Known rows, with every step that occurs
numi/mapez/nefov/dufot: 9.1 12.1 -2.9 6.9 8.6 6.0 7.7 5.6 -3.5 -18.6 18.2 8.4 25.3 18.3 -10.3
 6.5 -18.6 2.1 -21.2
dufot/mapez/nefov: -6.9 15.6 19.3 3.6 17.6 -3.8 12.6 6.8 3.4 -1.7 -0.3 4.9 -9.3 22.9 -35.0
 1.6 5.7 22.2 1.5
numi/mapez/nefov: 11.7 25.7 8.8 20.0 16.6 -6.6 5.9 8.0 -2.4 -7.9 2.3 -1.3 5.5 7.8 -30.3
 11.0 -0.4 4.8 -12.7
fifet/nefov/seve/mapez: -2.5 -6.8 -10.4 22.0 -10.8 -1.7 10.9 16.9 7.8 1.0 0.8 22.5 -2.9 7.7 -8.7
 2.4 -6.5 -5.7 1.0
numi/dufot/mapez/nefov: -11.7 13.1 10.8 -14.4 15.9 17.0 10.2 -11.6 3.9 5.9 11.3 27.5 -2.6 10.1
 -2.3 19.6 -1.2 27.4 0.2
fifet/mapez/nefov: -12.7 1.3 39.7 5.3 13.0 -4.1 -7.2 -8.5 3.1 10.5 6.2 -8.1 -0.9 13.3 -39.9
 13.5 6.4 -3.3 -21.4
dufot/mapez/nefov/seve: -7.3 6.0 -4.0 1.8 7.5 6.9 1.1 14.2 10.4 -1.5 6.9 21.8 3.7 21.8 -17.2
 -0.1 -21.1 5.6 4.0
dufot/mapez: 8.6 -6.7 8.9 2.8 5.1 -15.9 11.0 3.0 7.0 22.4 -20.4 -18.5 -11.1 7.7 -12.7
 -11.8 35.6 -1.8 -0.7
numi/nefov/dufot/mapez: 15.2 -13.9 7.1 16.9 -3.9 -23.7 27.7 13.5 -6.2 1.4 -7.7 0.0 1.5 15.4 -3.5
 -11.9 4.2 1.1 -9.0
nefov/seve: 4.1 -10.6 -14.3 -5.2 -31.5 -8.1 -13.6 5.8 9.4 -7.6 -0.3 -13.6 5.9 -13.2
 14.6 -5.8 -4.4 -21.7 -0.3
seve/dufot/mapez: 5.1 -11.1 2.3 -23.6 21.1 -12.5 4.0 -10.3 7.9 40.1 -13.7 -4.4 -3.9 6.6
 24.2 2.3 31.8 0.8 5.4
numi/fifet: 23.6 0.9 11.6 15.3 -20.0 -12.7 9.4 3.2 -3.7 -27.9 -20.0 -61.3 -10.2
 -15.6 -16.2 -22.9 46.5 -15.7 -16.3
seve/numi: 18.5 16.4 0.0 4.3 -11.3 -23.8 -11.3 -3.6 -6.6 1.6 -22.9 -29.6 -15.7
 -39.2 17.1 -12.7 23.6 -10.6 21.3
fifet/dufot/mapez/nefov/seve/numi: -9.0 11.2 -17.9 -4.1 0.3 22.2 -18.7 2.6 -8.7 8.4 7.4 18.2 -13.3 -16.8
 4.3 7.5 -37.8 10.8 39.2
seve/mapez/nefov/dufot: -6.8 6.6 -4.9 -9.0 6.4 11.8 18.1 6.9 1.4 -11.3 13.3 5.3 11.7 22.0 -17.8
 2.0 -3.5 7.6 -11.5
mapez/nefov/dufot: -13.1 8.3 7.9 -16.1 -16.4 6.3 1.3 -0.1 -2.4 -40.4 28.6 0.4 14.0 13.9
 -5.2 3.6 -23.3 15.3 -9.6
mapez/nefov/seve/numi/dufot: -2.3 27.0 -21.1 -15.2 -11.9 18.7 -23.9 -10.1 -3.4 -16.5 15.5 32.4 6.0
 -37.4 45.7 17.9 -40.1 2.8 25.7
dufot/mapez/nefov/seve/fifet: -10.8 0.2 -3.6 7.1 20.6 1.9 14.5 7.5 1.2 -15.1 -11.5 4.2 1.5 21.3 -29.6
 -19.0 3.4 11.8 -12.6
fifet/nefov/seve/numi/mapez: 26.6 15.2 -18.8 44.6 1.7 -13.0 -7.8 15.1 -6.9 1.5 -9.4 26.1 2.9 -22.6
 19.7 -0.7 -20.2 -16.1 17.2

Rows
-0.3 -16.6 -14.0 0.9 -18.9 -12.5 0.2 -1.2 0.0 -21.1 -18.9 -31.8 3.6
 -13.9 2.2 -25.0 20.0 -17.7 -17.8 -> nefov/seve/fifet
-12.3 -33.0 -19.2 -6.1 -8.1 11.0 0.5 -6.8 -4.6 10.8 -16.4 -21.9 -8.0
 -6.6 -6.4 -16.9 15.9 -2.9 -4.9 -> nefov/seve/fifet/dufot/mapez
-17.4 -11.5 8.6 -22.4 18.1 10.6 -24.7 -14.3 10.2 27.7 20.6 22.3 18.4
 11.5 15.1 26.0 -23.5 -16.1 -13.9 -> fifet/mapez/nefov/seve/dufot
2.5 -9.1 0.0 -15.6 3.0 4.0 7.4 -15.2 7.5 28.8 -9.5 5.8 -3.0 -5.4 19.6
 6.1 27.8 4.2 -1.2 -> numi/dufot/mapez
-9.6 -15.8 -6.6 -5.4 10.3 -0.6 1.5 0.6 8.7 18.1 9.6 45.4 2.3 19.1 32.0
 11.3 -16.8 8.8 12.4 -> fifet/nefov/seve/dufot/mapez
7.9 11.5 -22.0 -8.6 22.5 8.6 -11.2 1.9 4.7 9.0 16.7 28.9 25.6 7.1 24.3
 24.9 -31.8 -7.6 -4.8 -> numi/mapez/nefov/seve/dufot
-11.4 12.3 -2.8 -4.2 -18.7 3.6 -10.9 9.8 5.3 -29.8 20.8 8.5 7.2 3.4 -7.8
 7.7 -32.7 2.1 1.9 -> mapez/nefov/seve
-9.6 11.3 12.3 -23.2 34.0 0.3 5.9 -7.4 3.9 16.8 6.7 18.1 -4.0 22.9 1.4
 15.8 2.1 25.4 8.0 -> seve/dufot/mapez/nefov
-2.2 -25.5 29.7 10.2 12.6 -20.2 4.3 -19.5 -2.8 20.7 -33.4 -48.6 -4.0
 -3.4 -29.6 -19.4 60.2 -21.8 -42.1 -> seve/fifet/mapez
-14.6 8.0 -10.5 -30.8 -2.4 8.7 -17.8 -4.4 6.1 -11.5 26.8 21.9 13.0 2.1
 28.7 21.4 -37.0 3.6 8.3 -> mapez/nefov/seve/dufot
-22.4 3.4 14.4 -9.8 2.7 17.0 1.3 -3.6 -6.7 2.4 14.5 0.8 -18.1 11.3 -34.4
 16.1 -12.3 31.9 11.5 -> fifet/dufot/mapez/nefov
-10.2 -5.8 1.7 14.9 -32.8 -7.0 -4.6 10.4 3.5 -26.7 16.2 19.7 -0.6 0.3
 4.5 3.3 -26.5 1.9 4.1 -> fifet/nefov/seve
10.5 -12.1 -27.0 2.4 -9.8 -2.3 3.9 13.3 12.6 21.6 -15.1 -10.9 3.7 -5.4
 2.6 -6.8 16.1 -30.3 -2.4 -> nefov/seve/mapez
18.6 9.0 20.1 17.3 14.4 9.9 -3.8 -7.0 -13.9 -14.2 -5.6 -28.4 8.9 -6.7
 -11.7 -16.7 15.1 -18.1 -18.6 -> seve/numi/fifet/mapez/nefov/dufot
-8.8 -18.6 3.7 -10.2 -10.3 5.3 0.1 -6.4 -2.8 24.9 -4.4 -22.0 -20.0 -4.9
 -12.0 3.4 18.3 8.0 9.4 -> fifet/dufot/mapez
2.5 29.7 1.9 -7.7 25.6 10.9 1.1 -13.1 -5.4 13.2 -4.4 28.6 -10.7 -17.1
 17.9 11.7 -1.1 23.8 24.8 -> seve/numi/dufot/mapez/nefov
-15.6 -11.2 27.5 -8.0 4.1 9.8 -6.4 -11.0 2.4 0.3 21.5 1.1 19.2 23.2
 -20.0 8.3 -9.6 -5.9 -29.9 -> fifet/mapez/nefov/dufot
4.9 -19.5 -3.1 -10.9 -3.7 -3.0 12.3 0.6 5.9 11.8 -4.4 -8.8 8.8 17.1 7.9
 -16.7 18.2 -4.0 -9.2 -> nefov/dufot/mapez
25.1 -8.1 -26.2 13.4 -11.7 15.2 -10.0 5.0 -11.3 11.0 -25.9 -33.9 -16.9
 -35.8 13.9 -23.4 16.7 -22.4 25.9 -> nefov/seve/numi/fifet/dufot/mapez
10.1 -7.5 -11.1 -2.8 -14.7 -24.0 -4.4 5.1 -2.4 0.7 2.9 8.5 4.1 -15.3
 40.1 14.7 -21.8 -14.3 4.9 -> numi/nefov/seve/dufot
4.7 11.5 -6.9 21.5 -23.9 -12.0 -14.3 8.7 -5.8 -20.4 1.0 19.5 -9.1 -26.6
 25.2 -4.2 -25.8 -2.2 29.0 -> fifet/nefov/seve/numi
-12.6 -24.0 4.0 -4.5 1.7 1.0 11.5 -14.2 -11.0 11.7 -23.8 -38.4 -21.7
 -5.5 -23.8 -16.6 42.4 13.4 -6.3 -> seve/fifet/dufot/mapez
21.7 10.1 6.6 27.9 -20.4 -3.4 9.4 4.1 -19.5 -51.3 -3.4 -17.9 -5.1 -18.6
 14.5 -25.8 8.2 2.3 3.9 -> seve/numi/fifet/nefov/dufot
